Each row comes from the steps of one walk. Every step used is in the known rows, and no mark comes twice. Write the walk behind each row, first mark first.
Known rows:
godag-gisik-magev-duze: [ -9 -21  37   6  32  23  37 -31 -25  39 -40   5  42  40   7  46   3 -19
  13  13  11  -1 -12 -36 -26  12  48  -3  55  34   6  12   1 -52 -35  24
 -22  33]
tera-dizi-magev-duze-dugi-gisik-godag: [-49 -40  -2  24 -19 -47 -18 -33  13 -29 -53  40 -33 -13 -23 -30 -83  28
 -10 -47 -28 -59   7 -67  51  33  -2  -1  26 -28  39  33  43 -73 -62   8
  16 -54]
godag-dizi-gisik: [-10  20  34  17   0  32 -46   6 -11  12  48   2  25  -5 -17  24  -2  -4
 -11  16   6   6  -2  22   0 -15  -2  43  -9   6 -44  40 -24  20  43 -35
  12  -1]
tera-dizi-duze-dugi-gisik-godag: [-39 -15  34  34   1 -12 -31 -29  22   1  -4  15 -34 -12 -27 -56 -53 -21
 -24 -46 -32 -48  -9 -35  27 -27 -46  -7 -41  -9  46  39  32 -43 -54 -45
 -15 -42]
magev-dizi: [ 26  11  19  16   3  16  -7  31 -18  13  12  10  11   2  18  45  17 -41
 -28   6 -11   4   1   4 -11  34  18  23  -4  21 -41  13 -22  36  24 -31
 -16   0]
duze-dugi-gisik-magev: [-40 -63  -8 -14   0 -24  13  16  60  17 -14 -16  19  27  18 -10  27 -15
 -27  13  16 -16 -19 -29  -6 -11  21 -26  -4 -32  40 -11   1 -25  12  21
  -1  65]
tera-godag-magev: [ 14  15 -11 -13  35  -6  25   6  10   3 -46 -36 -37  22  55  -7  39 -32
  15   7  26  -6  -2  14  -6  11  40 -12  11  25  16 -27 -13   5 -16  24
  26  28]
magev-duze-dugi-gisik-godag-dizi: [-43 -27  80  31  12  -9 -15 -65 -35  -6 -15  33 -21 -26 -17   7 -32 -23
  37 -52 -20 -78 -12 -54 -14  16 -18  -3  26 -12  30   2  10 -37 -34  33
   8   0]
tera-godag-dugi-magev: [ -2  21 -38  -7 -19 -17  44  13  14 -34 -41 -46 -41 -21  20 -19  61  -4
  55  63   7  15   0  29 -16  11  26 -22 -22 -12   8 -23  33 -22 -11  22
  35  32]
godag-dizi-gisik-magev-duze-dugi: [-38 -41  84 -18  42  12 -15 -42 -24 -22  35  29  45   3 -24   6 -10  19
  35  12   1   7   6 -18  11  -3   7  46  51 -34 -16  30   9 -30  -5  26
   6  25]
duze-dugi-tera-magev: [ 13  -6 -85 -72 -12  -3 -19  44  41  -8  15 -13  -5  18  18 -12  26  22
 -21 -20  42  30 -52 -16  -6 -23 -15 -51 -21 -10   8 -32  15  41  66  -4
  11  18]
gisik-magev-dizi: [ 23 -15  10   4  -2  10  41  25 -10  21  24  41  25  12  26  22  42 -33
 -14  39   9  37  11 -13  11  34  58  32  27 -11 -14  14 -33  22  25  15
 -19  14]
magev-duze-dugi-dizi-gisik: [-28   6  60   4  60 -11 -35 -35 -34  -4 -17 -15  37 -18 -30  39 -23   8
  10 -17 -23 -25  17  20 -13 -15 -30  19  19   4 -19  20  14  -9 -30 -51
 -17  -7]
magev-dizi-duze-dugi-gisik-godag: [-16 -14  73  60   1 -28   1 -55   7  -5  11 -12 -45 -10 -29 -18 -33 -27
 -22 -47 -40 -46  13 -38  -5 -21 -32  22  -8 -19  37  -5   8 -31 -50 -12
 -35 -32]
dugi-tera: [ 25   9 -49 -12 -25  34 -10  56 -13  28  21   9  19  27  45   2  14 -17
 -40  -2  18   5 -35  39  -6 -30 -10 -42 -13  50  -9 -14 -28  55  63 -16
 -10  21]
tera-magev: [ -5  17 -61 -29  -5  -6   2  21  22  17 -12   2 -24  30  32  22  42 -20
 -16  -5  45  17 -38 -33  -4  17  41 -15  -5   2 -16  12 -16  22  57 -16
  19  16]
dugi-magev-dizi-tera-godag-gisik: [ 55  62 -34  40 -33  -8   5   5  25  -6 -11 -12 -28 -15 -73  41  17  18
 -19  51 -24  32  48  20  -9  43  30  19 -20  -9  -3 -18  10  21 -28  12
  23 -23]
duze-dugi-tera-godag-gisik-magev: [ 17  11 -38 -31  27   5  34  -9  34  12  -4 -43  -3  27 -12 -35  36  38
   4  25  13  23  -9  16 -19 -35 -10 -41 -10  24  42 -55  39 -12 -27  22
  -2  36]
dugi-magev: [-11  -6 -21  -7 -40   9   1  54   2  -4 -25  11  10   4  31  27  50 -39
  -8  33  18  20 -29  22  -2  25  48 -11 -11  -4  10   9 -38  10  35  12
   4  53]
magev-duze: [-14   2  31   4  21  15 -12  -4 -49  12 -28  18   9  42  43  33  -9 -42
   3 -28  -1 -36 -36  -8 -23  12  25  -7  30  45 -34  17 -11  -8   6 -14
  -3  26]
dizi-duze-dugi-tera: [ 17 -19  10 -24   0  27 -48  23 -10  -8  50 -20  10  29  27 -46 -15  -1
 -20 -45   3   3 -51  36 -15 -87 -42 -26 -25  23   1 -12  10  18  17 -25
 -39  20]
tera-magev-dizi-gisik-godag-dugi-duze: [-12  25 -21  23 -24 -37  53 -83   0  14  -3  16 -32 -41 -51  35  -1  17
  47  19   2  24  49 -45  14  51 -18  14  20 -44   3 -21 -30 -29  -3   6
  32 -93]
magev-duze-dugi-godag: [-49  -2  22  -9  32 -17  -4 -18 -25 -24 -64   3 -27   1  28   7 -24 -18
  47 -51 -16 -47 -24  -7 -22  39  -3 -10  -7  13   8  -5  -6 -32 -34  15
  14  32]
dugi-magev-dizi: [ 17  -3   6  18 -36   4   4  48  -7 -12   0  26  10 -22   7  47  43 -43
  -8  45   0  36   3  16   5  49  36  19  -5 -16   1  14 -33  28  29  12
 -14  11]
magev-duze-dugi-tera-godag: [ 11  19  -2 -25  50   4 -10 -21 -36 -33 -12  -7 -36  36  24 -24  -1  11
  16 -36  -6 -30 -42  30 -22 -29 -35 -41  20  47   3 -41  47   9 -23  -9
  10  19]
magev-dizi-gisik: [  3  27  28  39  15   1 -18  15   5   9  24 -17  21  10 -22  40  -4   0
 -49  23 -17  16  34  19  -2  17  -6  50   2  17 -47  21 -28  21  20 -61
  -8 -24]
godag-gisik-magev-duze-dugi-tera: [  5 -43  14 -36  25  18  15 -13  -4  12 -10  -7  60  30  -7  11 -12  22
   8   1  11   7 -22 -10 -31 -24 -10 -36  35  25  32 -32  28 -35 -23  35
 -30  42]
dizi-gisik-godag-dugi-tera-magev-duze: [-10  25 -56  -5  -8 -27  68 -56  -1 -13 -16  -6 -24  -6 -23 -12 -25  60
  29   3  25  13  24 -32   1  -8 -32 -27  58  16   4 -23  12 -15  11  20
  21 -58]
duze-dugi: [-17 -16   0 -41   6   6 -38  47  15   8 -12 -40  20  23  32  -5  15 -13
  -8 -18   1 -22 -37   4 -29   2   3 -12 -30  16 -31 -11  -7  -1  13 -33
   7  53]

Write each row's walk:
[-44 -43  47  13  31 -19 -33 -18   7  -9 -39 -26   3  31   8  24 -26 -22
 -16 -42 -13 -69 -33 -27 -37  -7 -15 -30   8  13  16  -5  32 -36 -19 -16
  -5  40]
magev-duze-dugi-gisik
[-73 -20  26  -3  38 -31  35 -47   4 -24 -49  14  -2   7  -9 -12 -19  25
  32  -1  -8  -4  23 -13   8  31   5  21  32 -19  28   9 -25 -53 -41  37
  12  27]
dizi-gisik-magev-duze-dugi-godag
[ 26  30  28  34  61 -23  24 -20  23 -19  -9 -42 -31  -2 -17  23  19   4
  -8  41  -1  23  56  22  11  23  10  53  24   7   1 -16  -9  10 -37  -5
  20 -30]
tera-godag-magev-dizi-gisik
[ 40 -20 -99 -26 -70  14  -5  73  20 -25  26  12  24 -28  18 -46 -35  64
  -4  37  12  35   7  22  54 -21 -15 -22 -25 -13 -14  19  60  15  37 -14
   7 -63]
godag-dugi-tera-dizi-magev
[-11 -16  38 -21  18  20 -70  28  -1 -18  26   9  11  10   7 -43 -37 -15
  -9 -28 -19  -6 -39   6  13 -34 -27  14 -57   0 -21  55  49 -16 -26 -74
 -14 -17]
tera-dizi-duze-dugi
[-14  -1  15 -21  35  14 -60  17 -10 -30  22  20  50   4 -28 -10 -69  40
 -28  -8 -17   1 -14  27  21 -27 -81  -9  -3  31 -16  33  51   6 -16 -69
   1 -31]
magev-duze-dugi-tera-dizi-gisik
[ 15  -8  25 -14  27 -14 -26 -25  18 -31  38 -12 -30   3 -13   1   4  -9
  -3 -37   8  33 -23 -38  -2 -17   4  33 -14 -46 -14  13  35   3   8 -22
 -15 -30]
tera-magev-dizi-duze-dugi
[ -6   5  53  29  19 -12 -10 -26 -11 -35   6  -2 -40 -27  -4 -10 -21 -15
  23 -40 -31  -3   6   6   2  -1 -21  39 -42 -24  14   6   0  -8 -38  -8
 -24 -16]
magev-dizi-duze-dugi-godag
[ -4  27  19  13 -31  31   2  -8 -48  30  14  47 -17 -24  18   0  14 -38
  28 -19   3 -17  -8 -13   8  28  25  17   7  16 -18  17 -47  19  22  18
   8  -2]
gisik-godag-dizi
[ 21  11 -45 -19   9 -24 -26  13  54 -29  51 -20  10  -4 -53  19   2  58
 -47  10  21  59  10  -7   6 -12 -50   9  -8 -23  -7 -20  23  46  50 -36
   2 -38]
duze-dugi-tera-magev-dizi-gisik
[-18 -29  14  -7 -21   0  32   9 -23 -32 -45 -10  19 -16  31  18  18 -17
  60  41   3  -4 -13   1 -25  25  29 -22  21 -12  -3   4  17 -37  -6  37
   4  36]
godag-dugi-magev-duze
[-29  37  10   7  15 -20  -2 -22  -9  27 -19 -19   5 -44 -33  -6   0  17
  -1 -16 -26 -21  44  12   3   1 -31  14  -4  -6  -3  -3 -37  -6 -30 -40
  -6 -16]
duze-dugi-dizi-gisik-godag
[-14 -21  46 -21  14  14 -50   3  -1 -10  20 -34   0  37  24 -31  -7 -19
  -6 -45 -10 -15 -45   9 -22 -51  -7   5 -26   9 -17   9  13 -19  -6 -35
 -19  33]
dizi-duze-dugi
[ 35 -12 -32 -17 -18 -32   2  40  43 -23 -31  -3  -8 -37  -4   5 -25  23
   8 -14  -6   3  64  -7  10  82  15  18 -31 -49   8 -28 -35  37 -23  69
  28  -3]
duze-dugi-godag-magev-dizi-tera
[-23 -32  -6 -43 -28  -5 -25  56  24 -25 -26 -24  15   0  19   2  46 -21
   2  15  11   9 -36  13 -16  20  21 -18 -32 -22  11  -8 -14  -7  14  11
   9  73]
duze-dugi-magev
[-12 -22  -7 -22 -22  14   8  -6 -32  32  -7  -3  29  -1  45  17  14 -34
  48   7   4 -22 -24  15 -26   8  -6 -42 -31   3 -16 -20 -16 -29  17  -8
  17   7]
godag-dugi-duze
[ 40  50 -72   3 -62  -7  48   8 -20  48 -13   6   6 -57  -9 -18  -2  27
  27   3 -18 -21  72   8   6  24   8 -17  -8 -11 -38  -8 -26  31   5  20
  10 -40]
gisik-godag-dugi-dizi-tera
[-38 -37   5   3   6 -21 -35  25  47   9 -21 -53   9  23   7   6   0 -18
 -38 -17  -6 -52 -28 -14 -27 -14 -11 -28 -37  -2  18 -13  10 -16  12 -23
   2  47]
duze-dugi-gisik
[-16 -28  21 -12  21  14  36 -12 -38  20 -20  49  21  45  50  18  14 -36
   9   9  17   0 -21 -21  -1  16  61  -3  69  19 -10  24 -26 -18   6  32
 -11  43]
gisik-magev-duze
[-15  17  16  -6  34 -11 -37   8   7  13   5 -43  40 -32 -31  23   2  15
 -18   2 -19  -6  25  38  -5 -24 -33  18 -26  -8 -20   8  -8  10  -1 -65
 -13   2]
duze-dugi-dizi-gisik
[  4  59  -5  24  33   7   3 -23   4  29 -39 -62 -32  33  -7  20  18  -8
  -1   5  -9 -17 -10  13 -38  -2  12 -11 -26  59 -10 -17  20 -23 -42 -40
  12   8]
tera-godag-gisik
[-34   2  17  31  26  -3  69 -51 -17  27 -77  25  -2   6   2  38 -14  -9
  46   0   4  -4  10 -31 -17  38  41  -3  28  20  43  10 -23 -59 -49  58
 -13  19]
dugi-godag-gisik-magev-duze
[ 26  48 -64   0  -7   1  31 -10  34  46 -15 -15 -19  43 -26 -12  14  33
 -24  33   9  21  29   2  -7   7  55  -7   3  13 -14 -17   0  -4 -21  27
  26  11]
dizi-tera-godag-gisik-magev
[ 19  39 -17  11   9  31  23 -29 -12   8  76  39 -12   0 -19 -27  35  27
   2  54  26  52  13  45  44 -53  -7  17  29  -2  13  -3  -7  44  37  27
  11 -15]
dugi-tera-godag-dizi-gisik-magev
[ 18  -7  41  46 -55  -8  61 -27 -26 -30  -1   4 -26 -54  -8 -17  16 -18
  60  30 -23  28  36  -4   8   9  11  31   7 -35  19   1  -1 -32 -32  39
 -29 -37]
gisik-godag-dugi-magev-dizi-duze
[ 36  11 -12   6 -10  50 -42  35 -29  10  58  53  14   7  19 -38 -35 -16
 -42 -14   1  23 -36  37  33 -68 -42 -14 -37  36   0  49  23  41  19 -58
 -38 -47]
dugi-tera-dizi-duze
[-18  -9  28   5  -2  29   3   0  -5  19  57  35  40   3 -11   9  25   2
  -1  48  23  40  12   6  29  -8  32  52  23 -24 -16  45 -35   7  44  21
   7  15]
godag-dizi-gisik-magev
[ 29   8  62  42  12  24 -18  -8 -35   3  42  15  -6  16  15  13 -11 -44
 -22 -17 -13   9  -7  12  -3 -26   7  41  -2  13 -28  30 -10  18   2 -37
 -42 -27]
magev-dizi-duze
[  6   2 -53 -11 -16  26   7  47  25  24  54  55  56   7 -10 -23  -9  31
 -54  58  19  62  14  33  60 -21 -19  -3   3  12   8  47 -11  33  38 -31
 -10 -30]
dugi-tera-dizi-gisik-magev
[ 18 -16 -35 -49 -12  18 -36  58   7   2  19 -22  27  19  38 -19  11   7
 -27 -17   7  -5 -43  30 -16 -30 -32 -47 -28  26  -7 -29  -1  36  42 -16
  -6  41]
duze-dugi-tera
[ 24  53 -23   9  25  -4  50 -20 -28  16 -19 -37 -26 -49  15  -6  45  -5
  60  35  -9 -12  29  37  -9 -17   1 -15 -22   4 -18 -16  40   9 -19 -28
  10 -23]
tera-godag-dugi-dizi
[ -3   4 -66  -8 -55 -35 -24 -17  57  11  22  31 -50 -29 -56 -19 -20  33
 -16 -38  20 -24  11 -78  23  27   9 -11 -20 -73  14  -3  -2  26  41  55
  52 -26]
duze-dugi-gisik-godag-dizi-tera-magev
[ 41 -12 -27  52 -47 -33  34   8  41  28 -24  22 -23 -21 -15  14 -25  -7
 -52 -10  -3 -28  78 -39  22  64  24   9  23 -24  32 -19 -56  34 -11  69
   5 -32]
dugi-gisik-godag-magev-dizi-tera
[  40   16  -55   14 -105  -17   53   34    6  -15   -7   15   -6  -56
  -29   -6   12   26   25   53  -23   22   71   -7   12   75   27    9
   -2  -45  -24  -17  -32   18    5   64   25  -25]
gisik-godag-dugi-magev-dizi-tera
[-10 -26  24 -19  27 -14  15 -32  -2 -22 -36 -20  14   8  -2 -23 -40  36
  10 -26   7 -13  20  -4   3   1 -41 -17  68  25  41 -48 -32 -22 -44  50
   2   4]
dizi-gisik-godag-magev-duze-dugi-tera
[ 45 -13  39  -3   7  23 -39  10 -16 -24  73   0   9   1  -2 -15 -17  -1
 -22 -31 -18  21 -21  30  -4 -64 -52   7 -22   0  -1 -12  21  37  12 -30
 -51 -21]
magev-dizi-duze-dugi-tera
[ 43  28 -57   1 -36  22 -12   2 -27 -22  51  38 -47 -10  11 -28   6  31
   3   0  24  27 -15  38  53 -47  16  11  12 -10   3 -11  19  43  52  34
  19 -40]
dugi-tera-godag-dizi-magev
